Each row comes from the steps of one path. Every step used is in the known rows, and no mark comes twice. Write the path behind each row, first mark first.
Known rows
sizig sovume vita: [  7  -9   5 -15   8 -10  -3  -8   7  -8  -1   7 -11   4  -1   2  -6  12
  -4   7  17   5  14   0 -12  -5   0   7  11   2  -3   8  -1 -14 -13   4
  -6  -6  10  29   1 -14  -3  11  -5  -7 -15   4  -2   7  15   4  -2  -9
 -10  -1]
gabim defe sizig sovume vita bezun: [ 12 -15  11  -7  11 -11  -2  -9   9 -19   4   6 -15   2   0  14   0  12
  -8   9  12  11   8   1  -9  -9  -6   2  17   7   6  10   1 -29 -16   6
  -1 -14  19  29  -8 -16   2   8   5 -15 -12   9  10   0  17   0  -1 -10
 -20   3]
noforu vita: [  2  -7   3  -3   2 -13   6  -8   6  -9 -10   5 -12  11   3   5  -3   1
   6   5   5   4   7   2  -2  -2   1  15   3   1  -2   5  -2  -6  -8   9
  -4   7   0  24  -8 -11   0  13   0  -5 -12   0  -2   5  -1  -7   6  -4
 -22   5]
gabim defe sizig sovume: [  7  -7   9  -1  15  -3   1 -13   9  -5   5  -1  -6   8   2  12   5   2
  -6   1  10  17  12   3  -6 -11  -7   5  11   1  -4  10  -4 -18 -11   9
   2 -10   7  21  -2  -8  -2   2   6  -9 -14   3  11   0  -1  10  -1  -8
 -16  11]
defe vita: [  6  -9   7  -6  13 -12   0  -3   4   0   1  -1 -16  10   3   6  -6   6
   5  -1  10  10   0  -3  -3 -12  -2   8   4  -4   6  -4   1  -6  -8  -3
 -10  -5   0  24 -11  -3  -2  12   6  -6  -6   3   3   1   3  -3   2  -4
 -19   2]
vita sovume sizig defe gabim: [ -3 -16  -5 -12   3  -7  -6  -7  -6 -10  -1  19  -2   2   0   6 -11   6
   0  -5 -11  -4  -3  11  -1  -4  -6   6  24   2   2   5  11 -18  -7   4
  -7 -11   7  28 -11  -9   1  11  12 -14  -5  22   5   7  -4 -10 -15   0
 -30   5]
gurolo sizig defe: [ -2 -17   1   0   2   2  -5  -8   3   2   2   3 -14  10   1  -7 -11   1
   0   4  -3   4  -2   8  -8 -12   0  14  18  -2   7   5   5  -6  -8   7
  -9  -5   8  24 -10  -9   2  12   7  -3  -7  13  -4   3   7  -4   1  -8
 -10   6]
defe sizig sovume vita: [  5 -14   6 -12   7 -10  -4 -13   1 -13   3   9 -13   3  -1  10  -4  12
  -9   5  18   9  16   6 -17 -16  -4   6  14   2  -4  10  -1 -20 -12   6
  -8  -6  14  24   4 -16  -1   5   1  -4 -17   2   5   2  14   4   1  -9
 -14   2]
sovume vita: [  4  -8   4  -7   5  -8  -5  -7   4 -10  -3   6 -14   5   3   4 -12   8
   1   3  11   2   6  -3  -7  -4   0  11  10   1   1   6  -1  -9 -11   4
  -9  -3   9  26  -7  -9   2  12  -6  -7 -13   6  -2   4  14  -3   0  -2
 -16  -3]
gabim defe: [  6  -1   9   5  12  -5   3  -5  12  -3  -1  -5  -6  11   8   6  -2   1
   2   3   3   9   0  -6   3   0  -3  10   6   0   2   5  -3  -9 -11   9
   2  -8   4  22 -14   0   4   9   0 -11  -9   6   6   0  -1   4  -3  -1
 -19   6]
gabim defe vita sovume sizig: [  3 -14   3  -8  16 -16   0  -3   6  -6  -4   4  -9  11  -1  14 -10  12
   8   1  -3  10   6  -3   2   4  -3  10  14  -3   5  -5  12 -21  -7   7
  -6 -10   3  30 -19  -1   8   7   6 -10   4  14  14   5  -1  -7  -8  -2
 -26   4]
noforu vita bezun: [  7 -10   5  -5  -2 -18   5  -3   7 -14  -7   6 -15   7  -2   4  -3   3
   2  11   3   6   2   3  -3  -2   0  10   6   9   5   5   0 -12  -9   5
  -8   6   6  28 -15 -18   2  16   2 -13  -8   4   0   5   5 -13   6  -7
 -26   6]
vita sovume sizig: [  0  -9   0 -11   1 -12  -3  -5   4  -8  -4  12  -1   5  -3   5  -7   7
   3   3   0   4  11   8  -5   5  -2  13  14   2   0   7   9 -15  -6   4
 -10   3   6  28 -15 -12   5   3  -3  -6  -1  13   7   9   3  -8  -7  -1
 -24   8]
defe sizig gurolo: [  2   1   5   0   8  -8  -3 -10  -6  -6   7   7 -17  16   3  11  -3   1
  -4   1   5   9   6   4 -13 -14  -6  12  10   5  -1  11  -3  -7  -9   7
  -4  -6   8  21  -7  -9   0   8   3   0 -17  -2   7   1  -1   3   0  -4
 -28  13]
vita defe sizig noforu: [  5 -18  15   8   8   0 -14 -10 -10  -8  -1  -1 -14  13   6  12   4   3
   1  -3  10  24  10   3 -11 -17 -14   7  15 -10   0  18   2 -20 -17  -3
   0  -1  -6  10  -4 -10   8   8   3  -5  -9  -2  11  -6   8   5  -3  -3
 -23   3]
gabim defe vita bezun: [ 12 -10  13  -1  16 -15   0   3  12  -7  -1  -5 -19  10   3   9  -4   8
   3   3   4  15  -7  -8   3  -5  -5   5   6   2  15  -6   5 -16 -10  -1
  -7 -14   6  28 -22  -4   3  14   9 -16  -1   9  10   0   5  -7   2  -6
 -23   1]
noforu vita sovume sizig gurolo: [ -3  -5  -6 -12   0 -18   4  -7  -7 -16  -9  18 -13  15  -8  12  -9   6
   5  10  -7   0  14   4  -6  13   0  21  16   8  -2   8   8 -10  -7  16
  -3   4   2  36 -14 -17   7  10  -1  -1  -9   6   5  11  -3 -10  -6  -2
 -33  12]
gabim defe vita sovume sizig gurolo: [  4  -5   0  -9  18 -16   2  -3  -1  -7  -2   9 -15  21  -5  19 -11  12
   6   2  -9   7   3  -6  -1   6  -3  17  16   2   7  -3  10 -15  -9  13
  -2 -14   3  36 -19  -4   8   8   5  -6  -3  11  14   4  -4  -3 -12  -1
 -31   7]
sovume vita noforu sizig defe: [ -2 -21  -3   0  11  -6  -8  -1  -2 -13  -8  16 -13   7   2   0 -18   6
  -4   4   6   3   5   0   3 -11   2  14  27   0  -3   5  -7  -9 -14   1
 -12  -9   7  27  -6   5  -4   0   4  -9 -15  14  -7   3   5 -14   2  -5
 -22  -2]
sizig noforu vita bezun: [  9 -13   8   1   6 -20  -1  -3   4 -16 -12   6 -16   8  -2   6   1   2
   3  11   1  12   4  -1  -5   2  -5  11   9   4   4   9   4 -17 -21   1
  -1   7  -1  26 -18 -21   5  12  -1 -14  -7   1  -3  -3   9  -9   1  -6
 -30   6]
noforu vita sovume: [  5 -15   2  -5  -1 -17   4  -5   4 -15  -5   5  -4   8   0   3  -5   5
   7  12   2   1  11   2  -2   6  -1  13   7   0  -5   3   2 -10  -7   5
   1   9   2  32 -11 -17   5   7  -2  -4  -9   8   3   5  -1 -12  -2   1
 -26   5]
noforu sizig defe vita: [  4 -23  -1  -5  11  -1  -3  -4   1   1  -1   1 -23  17   4   2 -13   9
   3   1  -1   8  -3   1   1 -21   0  12  14  -5   5  -3  -5  -7  -6   2
 -18  -9   5  27  -7   0  -7   8  13  -9 -13   9  -4   1  -2  -8   7  -7
 -20   7]
gurolo sizig: [  3 -12   3  -2   3  -5  -1  -5  11  -2  -3  -2 -14  10   2  -6  -8   1
   2   5   2   6   5   6 -11 -11   1  13   6   0   5   8   1  -6  -9   2
 -13  -2   5  26 -12 -12   3  10  -1  -2  -5   9   4   3   7  -1   4  -5
  -7   8]
sovume vita noforu: [  2  -8   6  -3  15 -15  -6  -3   4 -14  -8  13  -8   4   0   3 -12   4
  -3   2  18   5   7  -3  -2  -2  -1   9  16   1  -3   2  -3 -11 -14   0
  -6  -3   3  23 -11   0   1   3  -3  -6  -7   9  -2   6   8  -8  -1  -2
 -18  -7]
noforu sizig: [  8 -11   1  -1   5  -5   2  -5  11  -8  -4  -2 -14  15   6   0  -7   4
   0   8   2   8   7   3  -3 -12   1  12   3   1  -4   9 -10  -4  -8   1
 -17  -1   6  25  -9  -3  -1   5  -3 -10 -12   4   0   1  -2  -4   5  -2
 -16  15]

Write each row's path
[  2 -19   5  -7   9  -8  -7  -2  -4  -2   7   9  -9   8   2   3 -11   9
   5   3   1   5  -4   0  -1  -8  -7   9  18  -9   3  -6  11 -12  -6  -3
  -6  -6   6  29 -10  -8   1   8   9  -5  -7  16   1   3   3 -12  -4  -4
 -26  -2]
sizig defe vita sovume
[  8 -18   9   4   6 -20  -1  -9  -4 -19  -7   7 -19  10   0  12   6   0
   0  10   3  15   6   5  -9  -9  -6  11  13   3   2  11   2 -21 -18   3
  -3   8   2  21 -15 -21   8   9   5 -12  -9   0   6  -6   7  -8   3  -7
 -32  10]
defe sizig noforu vita bezun
[  5 -11   4  -7   4  -5   3  -9  12   1  -1   0 -11  11  -3  -6  -2   3
  -2   7   7  12  13   8 -16 -10  -2  10   8   0   0   9   0 -10 -11   5
 -11  -4   6  31  -5 -18   0   7   0  -3  -7   7   2   7   8   3   2 -12
  -2   9]
gurolo sizig sovume
[  4 -10   8  -7   8  -6   0 -13   4  -5   7   6  -9   6   1   7   4   3
  -7   1  17  16  14  11 -11 -17  -7   7  11   1  -6  12  -3 -15  -8   2
  -7  -2   7  21   0 -13  -3   3   3  -5 -14   0   5   3   4   5   2 -11
 -16  10]
defe sizig sovume
[  0  -1  -4 -11   5 -13  -4  -5  -4  -9  -1  17  -8  14  -6  10  -9   7
   1   5  -4   2   9   5  -9   6  -4  17  17   5   0  10   8 -12  -9   8
  -7  -3   6  31 -14 -14   6   5  -4  -3  -7   8   7  10   1  -5 -11  -1
 -31  12]
vita sovume sizig gurolo
[  4 -11   1  -6   6 -23  -1  -6   0 -16 -18  13 -16   9  -7  13   1   5
   3   8  -4  10   9   5  -4   6  -3  16  16  10   4  12   8 -21 -18   6
  -8   8  -3  25 -21 -19   5  13   2 -14  -3   4   0   3   7 -13  -2  -6
 -30   8]
sovume sizig noforu vita bezun
[  7 -14  10  -2   1  -1  -4  -4  -3  -8   0   3  -9   8  11   3  -4   6
   2  -6   5  11  -1   2  -4 -15  -7   0   5  -1   4   8  -3 -13 -10  -2
  -5 -12  -3  21  -7  -8  -1  19   9 -11 -10   5   7   3  -1   2  -6   0
 -18  -1]
vita defe gabim
[  7  -9  10   5  15  -9  -8 -12  -1  -9  -1  -1 -12  10   5   9   4  -4
  -1   1   7  16   8   6 -10 -14  -8   9  11  -5  -4  14  -1 -15 -17  -1
  -1   1  -1  15  -6  -9   5   1   0  -7 -10  -1   6  -7   3   6  -3  -3
 -25  10]
defe sizig noforu
[ -6  -9  -5  -8   5  -4  -4 -11  -4  -3  -2  17  -7   4   1   7 -10   3
  -2  -9  -7  -1  -4  10   0 -11  -4   7  21   6   5   6   5 -13  -8   8
 -12 -12   4  22  -8  -5  -6  18  16 -15  -9  14  -1   6  -3  -4  -8  -3
 -26   5]
sovume sizig defe gabim
[ -3   6  -2 -10   8  -9  -1  -9  -2  -2  -5  15 -14  17  -3  10  -8   6
  -1   0  -1   7   8   4  -8   1  -2  18  14  10   3  10   3  -6 -11  11
 -10  -6   4  23 -13  -9  -1  11   0  -5 -11   3   3  10   1   3  -6  -4
 -26  10]
sovume sizig gurolo
[ -1 -27   2  -7   6  -7  -4  -3   0  -3   4   6 -17  11  -1  -4 -14   9
   5   6  -6   5  -1   7  -8 -12  -4  13  20  -9   9  -5  14 -13  -7  -1
  -9  -5   7  36 -11 -12   6   8  11  -2  -3  20   3   3   9 -15  -1  -9
 -17   1]
gurolo sizig defe vita sovume
[ 10 -17  12   8  13 -19   1 -10   1 -22  -8  -2 -18  13   1  17   6   0
   2   9  -3  16   5  -1  -2  -3  -6  10  13   3   4  13   0 -25 -21   9
   5   1   2  22 -18 -15  10   8   8 -17  -9   3  10  -8   3  -5   0  -5
 -33  11]
gabim defe sizig noforu vita bezun
[  8  -8  13  10  21  -8  -5 -11   3  -8   0  -6  -9  14   7  13   6  -4
   1  -1   1  15   4  -4  -4  -9  -8   8  11  -5  -2  13  -1 -19 -20   6
   6  -5  -2  15 -10  -3  10   2   2 -10 -10   1  10 -10  -1   9  -6   0
 -25  11]
gabim defe sizig noforu
[  6 -13   9  10  17 -13   4 -16  -1 -15  -9  -7 -14  15   3  16   5  -4
   6   4   0  15   7  -1  -2  -5  -8  13  11  -4  -5  13  -2 -19 -18  15
   8   2  -5  17 -11  -8   9   8   5 -11 -13  -2   8  -8  -3   1  -2  -2
 -28  11]
gabim defe sizig noforu vita
[  5  -8   0  -2  24 -16   3   3  -2  -6  -6   9 -27  25  -1   9 -14   4
  -2   3   7  16   4  -4   0 -15  -2  13  11   1  -3  -1  -9  -1 -14  -4
 -15 -13  -3  34 -14   4  -5   1   6  -2 -10   2   3   3 -10  -6   5  -5
 -27   8]
defe vita noforu sizig gurolo
[  2 -16  -1   0   3   3  -3  -7   1   0  -1   3 -14  14   5   0  -9   4
  -2   4  -2   6  -1   3   0 -15   0  14  17  -1   0   8  -7  -5  -9   6
 -13  -4   7  25  -7  -3  -4   7   6 -10 -16   9  -6   2  -1  -6   3  -4
 -20  11]
noforu sizig defe
[  7  -5   3   4  29 -14   7   2   2  -7  -8   2 -22  29   1  12 -12   5
   1   1   1  18   1 -12   7 -11   0  13  13   0   0  -4  -9  -6 -16   4
  -8 -20  -2  33 -16  11   0   1   9  -8  -9   3   7  -1 -14  -2   1  -4
 -28   9]
gabim defe vita noforu sizig gurolo
[ -2  -8  -2  -4   9 -19   2 -12   0  -9 -19   9 -13  14  -6  11  -2   2
   6   4  -3  10  15   4  -5   5  -1  18  13   0  -1  10   4 -16 -16  13
  -7   9 -10  20 -13 -12   3  11  -1 -10  -7   0  -1   2   1  -5  -2  -3
 -25   9]
sovume sizig noforu vita
[  4 -24   6 -12   0   0  -8  -6   1 -11  -6   4 -19  11  -1  -4 -11  18
  -3  10  12  12  18   7 -20 -11  -1   8  17  -4   4  12   4 -20 -14   3
  -9  -9   5  31   0 -21   2  15   1  -1  -8   8   5   5  21   0   0 -13
   1  -3]
gurolo sizig sovume vita defe
[  7 -20   6   0   4 -20   2  -4   6 -17 -14   0 -24  12  -4  -2  -2   2
   6  16  -6  10   5   4 -12  -2  -2  14  11   3   8  10   4 -17 -21   4
  -7   7   0  31 -21 -24   9  13   1 -10  -3   8  -2  -3  12 -10   4  -8
 -18  10]
gurolo sizig noforu vita bezun
[  5 -18  12   5   6  -8  -4  -5  -7 -11 -13   1 -14  18   3   7   0   3
   7   6   5  17  12  -1  -4  -1  -7  13   9  -9  -2  13   0 -17 -18   4
   6   6 -13  18  -6 -14   6  14   0  -6 -12  -4   2  -2   3  -3  -2  -2
 -21   1]
sizig noforu vita defe
[  7 -12  10  -6  14  -9  -1 -14   7 -16   3   2 -12   7   3  14  -3   9
  -7   4  14  10  13  -1  -8 -10  -3   5  16   1  -4   9  -1 -24 -13  13
  -1 -13  14  26   0  -8   1   6   2 -10 -16   4  10   2   9   7  -2  -6
 -15   4]
gabim defe sizig sovume vita
[  0  -3   2  -2  13 -12  -7  -8   4  -4 -11   6  -9  11  -2   9  -2   2
   1   0  -1  12   9   4  -6   1  -5  14  13  -1   1  13   5 -15 -18   5
  -9   3  -5  18 -14  -7   4   8  -3 -10  -5   3   1   0   5   2  -9  -4
 -21   9]
sovume sizig noforu
[  8 -12   2  -7   7  -4   3  -6  12  -5  -3   0 -12  13   1  -1  -1   7
  -5   9   7  14  15   7  -8 -13   0   8   5   1  -8  10  -9  -9 -11   1
 -14  -5   6  32  -3 -10  -5   3  -1 -10 -16   1   0   6  -2   3   3  -8
 -12  15]
noforu sizig sovume
